Each row was made from one small tree. Brackets hold a mark, then the marks that hang from it, in alphabetical order. Every link used is in the known rows. Write each row's tree.
Known rows
{verab {dopi {tekil {pelov rono}}}}: [-0.018 -0.384 -2.139  6.046 -0.108 -0.487  0.561 -0.501  0.665  0.524
 -1.508 -0.296  1.236  1.899 -1.247  0.797 -0.025  2.618]
{verab {dopi tekil}}: [-0.377  0.084 -0.747  3.723  0.104 -0.419 -0.119 -0.324  0.389  0.243
 -0.688  0.320  0.639  3.192 -1.928 -0.112 -0.419  2.635]
{bili pinal {rono goropu {pelov tekil}}}: [ 0.132  0.750 -2.843 -3.306 -0.264  1.082 -0.086  0.437  0.634  0.955
  3.012  2.646  2.688  1.749 -1.144  0.730  0.287  0.525]
{pelov pinal rono tekil}: [ 0.189 -0.025 -4.015  1.143 -0.085  0.482  1.891 -0.690  0.297  0.622
 -0.149  1.254 -0.954  1.021 -1.023  2.298  1.094  3.645]
{rono goropu {pelov {pinal bili}}}: [-0.505 -0.602 -1.970 -4.957  1.049  1.925  3.062 -0.025 -0.155  0.656
  1.030  2.329  1.788  2.103 -0.910  0.445 -0.026 -0.126]
{dopi {tekil pelov}}: [-0.262 -0.828 -0.135  3.659 -0.727 -0.261 -0.642 -0.544  2.704  0.925
 -1.578 -0.164  1.795  0.732 -1.502  0.708 -0.252  2.334]
{pelov {pinal goropu} rono}: [-0.220 -0.073 -3.570 -1.497  0.085  0.534  4.231 -0.265 -0.267  0.090
  0.258  2.924  0.260  1.108 -0.605  2.759  0.602  1.125]
{dopi {tekil {pelov {pinal bili}}}}: [-0.411 -1.239 -1.115  0.348  0.128  0.771  1.288  0.173  2.183  0.668
 -0.929  1.135  1.362  1.568 -1.084  0.519  0.237  2.367]
{verab {dopi {tekil {pelov pinal {rono goropu}}}}}: [ 0.264 -1.107 -3.237  3.924  0.856 -0.144  2.451 -0.659  0.418  0.426
 -0.174  1.496  1.487  1.632 -1.196  0.809  0.441  3.096]
{bili {rono {pelov pinal tekil}}}: [-0.398  0.108 -2.492 -1.984 -0.445  1.441  0.788 -0.552  0.422  0.915
  1.070  0.388  1.619  1.172 -0.941  1.274  0.532  0.728]
{pelov pinal rono}: [ 0.187 -0.607 -2.454 -0.562 -0.546  0.646  2.767 -0.752  0.257 -0.072
 -0.118  1.372  0.467  0.400 -1.008  2.224  0.453  2.117]
{dopi {tekil {pelov pinal rono}}}: [-0.123 -1.309 -2.300  2.609 -0.685  0.339  1.279 -0.922  2.124  0.669
 -1.050  0.769  1.469  0.022 -1.165  1.927  0.481  3.169]
{dopi {tekil {pelov {pinal bili goropu} rono}}}: [-0.740 -0.625 -3.336  0.624  0.310  0.879  2.757  0.506  1.314  0.740
 -0.621  2.348  0.867  1.623 -0.603  2.043  0.540  2.359]
{rono goropu pelov}: [-0.299 -0.024 -0.860 -1.308  0.269  0.834  0.889 -0.869  0.431  0.988
  0.253  0.899  2.109  1.186 -1.433  0.690 -0.597 -0.101]
{verab {dopi {tekil {pelov {pinal bili} {rono goropu}}}}}: [ 0.053 -0.868 -3.429  2.761  1.287  0.305  2.692  0.310 -0.047  0.360
 -0.174  1.797  0.990  2.615 -0.974  0.512  0.397  2.991]
{bili pinal rono}: [ 0.415  0.414 -0.696 -3.114 -1.357  0.311  0.003  0.682  0.941 -0.192
  2.085  2.144  2.627  1.254 -1.161  0.648 -0.053  0.339]
{bili {pinal {pelov tekil}} rono}: [ 0.141  1.218 -1.381 -1.502 -1.350  0.992 -2.022  1.037  1.711  1.169
  1.536  3.525  2.318  1.610 -1.339  0.993  0.639  1.625]
{pelov {pinal bili goropu} tekil}: [-0.659  0.532 -3.714 -2.845  1.471  0.941  3.324  1.164 -0.002  0.793
  0.333  3.293 -1.125  3.833 -0.480  1.069  0.932  1.792]

Write each row's tree
[ 0.522 -1.020 -3.138 -0.492  0.696  0.639  3.635  0.150  0.412  0.457
 -0.072  2.013  1.268  0.490 -0.182  1.480  0.582  1.208] : {tekil {pelov {pinal bili} {rono goropu}}}
[ 0.104 -0.568 -2.418  1.424  1.179  0.220  1.825  0.696  0.234  0.277
  0.956  1.573  1.945  2.766 -1.052 -0.249  0.253  2.411] : {verab {dopi {tekil {pelov {pinal {bili {rono goropu}}}}}}}
[-0.996 -0.653 -2.175 -4.450  0.245  1.705  3.422 -0.722  0.206  0.746
  0.218  2.202  1.895  1.876 -0.591  1.509  0.167 -1.372] : {rono {pelov {pinal goropu}}}
[ 0.481  0.083 -4.609  0.961  0.796  0.213  2.410 -0.570  0.058  0.670
  0.717  2.400 -0.783  0.997 -1.198  2.130  1.066  4.147] : {pelov pinal {rono goropu} tekil}
[-0.062 -0.639 -0.830  4.939  0.191 -0.560  0.153 -0.431  1.199  0.611
 -1.429 -0.209  1.585  2.422 -1.285 -0.164 -0.202  1.858] : {verab {dopi {tekil pelov}}}
[-0.586 -1.143 -1.802  0.724  0.079  0.195  2.119 -0.346  2.294  0.851
 -0.767  2.165  1.768  1.356 -0.922  1.268  0.409  1.864] : {dopi {tekil {pelov {pinal goropu}}}}
[-0.980  1.730 -2.191 -0.712 -0.002  1.495  1.164  1.647 -0.032  1.285
 -0.856  4.287  0.460  2.604 -0.701  2.458  0.094  0.627] : {pinal bili goropu {pelov rono}}
[-0.967  1.899 -0.959 -2.476 -0.131  1.396  0.128  2.163  0.182  1.177
  0.482  3.959  1.632  2.720 -0.833  1.492 -0.058 -0.200] : {pinal {bili rono} goropu pelov}
[ 0.419  0.834 -0.689 -3.109 -0.966  0.875 -0.823  1.017  1.256  0.722
  2.656  4.734  3.595  0.933 -1.519  0.894  0.133  0.750] : {bili {pinal pelov} {rono goropu}}
[-0.217 -1.612 -0.962  1.652 -0.375  0.257  1.028 -0.752  2.638  0.738
 -0.998  0.861  1.884  0.542 -1.281  0.892  0.303  2.560] : {dopi {tekil {pelov pinal}}}
[-0.455 -0.883 -3.200  1.904 -0.165  0.385  2.445 -0.431  1.781  0.828
 -0.704  2.160  1.356  0.775 -0.790  2.291  0.554  2.521] : {dopi {tekil {pelov {pinal goropu} rono}}}
[-0.706  1.802 -3.316  2.448 -0.206  0.766 -0.052  0.460  0.687  1.996
 -0.987  3.653 -0.055  1.889 -1.054  3.018  0.703  2.255] : {pinal goropu {pelov rono tekil}}
[ 0.098  0.445 -1.184 -1.431 -1.540  1.261 -0.301  0.380  1.324  0.774
  0.219  3.892  2.287  0.911 -1.228  1.724  0.339  1.119] : {bili {pinal {pelov rono}}}
[ 0.180 -0.376 -2.585  5.879  0.559 -0.642  0.865 -0.483  0.455  0.586
 -0.605  0.637  1.329  1.892 -1.390  0.687 -0.048  2.899] : {verab {dopi {tekil {pelov {rono goropu}}}}}
[ 0.187  0.104 -1.737 -4.092  0.660  0.911  2.605  0.898 -0.231 -0.107
  1.883  2.556  1.093  1.647 -1.003  0.645  0.172  1.320] : {pelov {pinal {bili {rono goropu}}}}
[ 0.770  0.524 -1.248 -3.293 -0.506  0.009  0.514  0.768  0.708 -0.112
  3.060  3.248  2.793  1.093 -1.362  0.546 -0.051  0.839] : {bili pinal {rono goropu}}
[-0.786  1.483 -1.857  1.257  0.144  0.594 -0.441  0.538  1.240  2.042
 -0.962  3.549  0.395  2.607 -1.145  1.790  0.509  1.371] : {pinal goropu {pelov tekil}}
[-0.148 -0.254 -1.905 -3.513 -0.041  1.287  1.836 -0.634  0.025  0.446
  2.125  1.465  2.828  0.521 -1.168  1.101 -0.025  0.039] : {bili {rono goropu {pelov pinal}}}
[-0.476  0.896 -1.156 -3.038  0.232  1.346  0.566  0.808 -0.406  0.608
  1.376  1.022  1.883  2.033 -1.043  0.630 -0.587 -0.110] : {pinal {bili {rono goropu pelov}}}
[ 0.054  0.533 -1.164 -1.188 -0.852  1.003 -1.398  0.671  1.894  1.371
  0.149  3.788  1.579  2.268 -1.437  0.642  0.633  1.723] : {bili {pinal {pelov tekil}}}
[-0.873 -0.262 -2.693 -3.245  0.603  2.137  1.821 -0.027  0.272  1.166
 -0.180  0.975  0.356  2.806 -0.698  0.646  0.507  0.698] : {rono {pelov {pinal bili} tekil}}
[-0.184  0.166 -3.095 -2.140  0.342  1.161  1.216 -0.487  0.152  1.029
  2.050  1.260  1.698  1.122 -1.159  1.111  0.503  1.354] : {bili {rono goropu {pelov pinal tekil}}}
[-0.048 -1.358 -1.568  3.101  0.453 -0.087  1.749 -0.649  1.077  0.358
 -0.950  0.599  1.738  2.245 -1.129 -0.061  0.288  1.999] : {verab {dopi {tekil {pelov pinal}}}}
